Each row comes from the steps of one path. Every step used is in the known rows, and no mark comes twice. Write the path behind each row, first mark first.
Known rows
U, B, L, X, H: -1.87,+1.31,+1.08,-0.64,-2.77,+2.36,-2.39,+1.24,-2.27,+0.02,+0.22,+4.35,-1.97,-2.07,-1.26,-0.78,-0.20,+1.60,-0.20,+1.72,-2.38
H, B, L, X: +0.05,+1.55,-0.23,-0.39,+0.01,+2.13,-3.46,+3.08,-3.53,+1.39,+0.69,+2.70,-2.99,-4.23,-1.65,-1.45,-1.75,+3.69,-0.47,+1.78,-1.94
H, B, L: +1.89,+1.27,+1.71,-0.39,+0.57,+2.02,-2.66,+2.90,-2.37,+1.43,-0.13,+1.77,-2.70,-4.66,-0.95,-0.39,-0.77,+1.19,+0.34,+2.68,-0.01
V, B: +1.08,+2.48,+0.28,+0.47,-1.50,+0.63,-2.39,+1.66,+0.08,+1.16,+0.53,+2.83,-2.78,-2.71,-0.58,-2.22,-0.11,+1.46,+0.60,+0.89,-0.96
X, V: -0.32,+2.91,+1.58,-0.24,-1.66,+2.00,-1.78,+1.22,-1.81,-0.39,+0.45,+3.75,-2.10,-2.71,-1.89,+1.24,-0.22,+3.71,-0.04,+1.61,-1.37
L, X, H: -2.36,+1.27,-0.08,-0.54,-2.71,+1.93,-2.36,+0.24,-1.32,-1.01,+0.25,+4.67,-2.20,-1.70,-1.21,+0.15,-0.65,+2.20,-0.85,+0.93,-2.09
U, B: +0.56,+2.19,+2.87,+0.51,-2.53,+0.69,-3.06,+1.39,-0.94,+0.57,-0.22,+2.46,-2.66,-0.98,-0.61,-4.39,-1.11,+1.53,-0.39,+1.11,-1.81
H, X: -0.09,+2.39,+1.40,+0.67,-0.51,+1.65,-2.93,+2.19,-1.55,-0.58,-0.44,+2.07,-3.07,-3.89,-1.43,-0.59,-2.92,+3.47,+0.95,+0.40,-0.23
L, X, H, A: -1.29,+2.12,+0.78,-0.02,-2.56,-0.29,-2.42,+1.64,-1.13,-0.95,+0.31,+4.13,-3.48,-1.61,+0.03,-1.89,-0.91,+2.63,+0.00,-0.34,-2.43
U, B, L, X, H, A: -0.95,+2.17,+1.75,-0.06,-2.73,-0.05,-2.44,+2.49,-1.93,-0.06,+0.29,+4.00,-3.27,-1.72,+0.01,-2.91,-0.59,+2.25,+0.57,+0.28,-2.81
H, X, V, B, U: +1.61,+4.01,+1.23,+0.54,-0.56,+0.89,-2.64,+3.63,-2.37,-0.68,+0.49,+4.10,-2.70,-3.48,+0.58,-1.35,+0.45,+2.96,+1.95,+0.94,-1.36
A, H, X, V, B: +0.19,+4.09,+0.76,+0.42,-2.09,+1.14,-1.53,+1.67,-1.72,+1.86,+0.99,+4.63,-2.90,-3.78,-0.84,+0.04,+0.23,+3.50,+1.98,+1.20,-1.14
A, H, X, U: -2.09,+3.57,+0.25,+0.67,-1.33,+1.20,-2.94,-0.79,-4.14,-0.93,+0.41,+3.74,-2.65,-2.74,+0.41,+1.48,-0.33,+3.01,-0.65,+1.64,-1.70
U, B, L, X: -0.39,+1.76,+0.82,-0.14,-1.15,+2.09,-3.84,+3.08,-3.14,+1.35,+0.66,+2.35,-2.62,-3.08,-1.92,-3.03,-1.66,+3.20,-0.40,+1.71,-2.65
L, B, U: +0.66,+2.21,+0.58,+0.20,-0.49,+0.44,-3.87,+2.51,-2.90,-2.26,+0.01,+2.69,-2.53,-3.17,+0.99,-2.73,-1.31,+0.10,-0.38,+1.15,-1.59
V, B, L: +1.64,+1.75,+1.41,-0.08,-0.32,+2.00,-2.74,+3.28,-1.11,+1.91,+0.34,+1.53,-2.23,-4.13,-1.29,-1.21,+0.09,+0.49,+1.23,+2.42,-0.49
V, B, L, X, H, A: -0.73,+2.29,+0.88,-0.06,-2.38,-0.08,-2.21,+2.58,-1.53,+0.17,+0.55,+4.09,-3.30,-2.33,+0.04,-2.13,-0.21,+2.19,+0.89,+0.18,-2.48
B, L: +1.14,+1.11,+1.76,-0.29,+0.08,+2.35,-3.27,+2.67,-1.21,+0.55,-0.16,+0.87,-2.16,-3.72,-1.69,-0.29,-0.94,+0.57,+0.14,+2.45,-0.11

Write each row's path
-0.57,+2.03,+1.55,+0.05,-2.45,-0.43,-2.09,+1.27,-0.30,-1.23,-0.11,+3.76,-3.31,-1.46,+0.32,-1.48,-0.61,+1.47,+0.25,-0.17,-1.55 | X, H, A
-0.55,+2.94,+0.85,-0.61,-1.04,+2.64,-2.03,+2.76,-4.19,+1.06,+1.04,+4.23,-2.31,-4.18,-2.19,+0.88,-0.30,+5.04,+0.27,+2.16,-2.44 | H, B, L, X, V
+0.35,+2.19,+3.03,+0.05,-1.13,+2.11,-3.06,+2.39,-3.46,+1.01,+0.04,+1.77,-1.80,-2.73,-0.65,-2.16,+0.45,+0.76,+0.13,+3.00,-1.97 | X, U, B, L
-2.04,+2.67,-0.33,+0.03,-0.75,+2.11,-3.32,+1.07,-5.12,-0.53,+0.94,+3.06,-1.95,-2.76,-0.56,-0.01,+0.31,+3.21,-1.43,+2.25,-3.39 | B, L, X, U
-0.05,+3.60,+0.03,+0.10,-2.09,+1.38,-1.79,+2.34,-2.05,+1.65,+1.38,+4.47,-2.56,-3.27,-1.36,-1.15,+0.49,+4.00,+1.00,+1.11,-2.47 | L, X, V, B
-1.80,+3.32,+0.79,+0.73,-0.91,+1.66,-2.66,+0.53,-4.41,-1.52,+0.17,+3.08,-2.26,-2.92,+0.01,+0.49,-0.36,+3.35,-0.36,+1.38,-2.14 | H, X, U
-0.76,+3.15,+0.50,-0.64,-1.34,+2.32,-2.24,+1.87,-4.02,+1.56,+1.21,+4.76,-2.61,-4.05,-1.90,+1.56,-0.21,+4.76,+0.06,+2.31,-2.08 | A, H, B, L, X, V
-0.55,+1.59,+0.06,-0.46,-1.45,+1.18,-1.74,+0.80,-2.59,+0.35,+0.12,+5.11,-3.10,-3.07,-0.09,-0.27,-0.72,+2.87,-0.56,+1.21,-1.44 | L, X, H, B
+1.34,+3.81,+0.41,+0.30,-0.78,+0.86,-2.97,+3.49,-2.54,-0.52,+0.88,+4.39,-2.67,-3.02,+0.42,-1.81,+0.58,+3.12,+1.20,+0.98,-2.06 | L, X, V, B, U
-1.84,+3.02,-0.52,+0.13,-0.98,+1.90,-3.07,+1.35,-5.13,+0.01,+1.21,+3.38,-1.97,-2.96,-0.35,-0.50,+0.85,+3.13,-0.96,+2.26,-3.57 | V, B, L, X, U
-0.50,+1.41,-0.17,-0.30,-0.36,+2.33,-3.90,+2.89,-2.72,+0.75,+0.70,+2.04,-2.62,-3.65,-2.23,-1.33,-1.86,+3.21,-0.65,+1.60,-2.05 | B, L, X
+1.50,+2.29,+1.00,-0.03,-0.31,+0.62,-2.70,+2.15,-2.24,-1.66,-0.27,+4.51,-2.95,-2.72,+1.54,-0.92,+0.02,+1.56,+0.23,+1.17,-0.66 | X, H, B, U
-0.99,+1.96,+1.09,-0.17,-2.23,+0.13,-2.47,+2.26,-1.51,-0.41,+0.31,+3.81,-3.24,-2.13,-0.18,-1.70,-0.75,+2.28,+0.34,+0.21,-2.37 | B, L, X, H, A
-1.71,+2.76,-0.39,-0.02,-0.52,+1.94,-3.01,+1.23,-5.76,-0.14,+0.95,+3.49,-2.18,-3.22,-0.19,-0.10,+0.42,+3.55,-1.40,+2.35,-3.34 | H, B, L, X, U
-0.87,+2.87,+0.88,-0.58,-1.30,+2.86,-2.34,+2.65,-3.63,+0.62,+1.05,+3.80,-2.07,-3.78,-2.60,+0.93,-0.38,+4.76,+0.15,+2.06,-2.51 | B, L, X, V
-0.84,+3.09,+1.65,-0.44,-1.81,+2.63,-2.31,+2.80,-3.97,+1.08,+1.01,+3.95,-2.08,-3.30,-2.39,-0.32,-0.23,+4.76,+0.34,+2.13,-2.97 | U, B, L, X, V
+0.01,+2.64,+2.83,+0.20,-1.32,+1.92,-3.18,+1.93,-3.78,+1.52,+0.11,+2.31,-2.21,-3.17,-0.40,-1.36,+0.02,+1.07,+0.63,+2.94,-1.61 | A, H, X, U, B, L
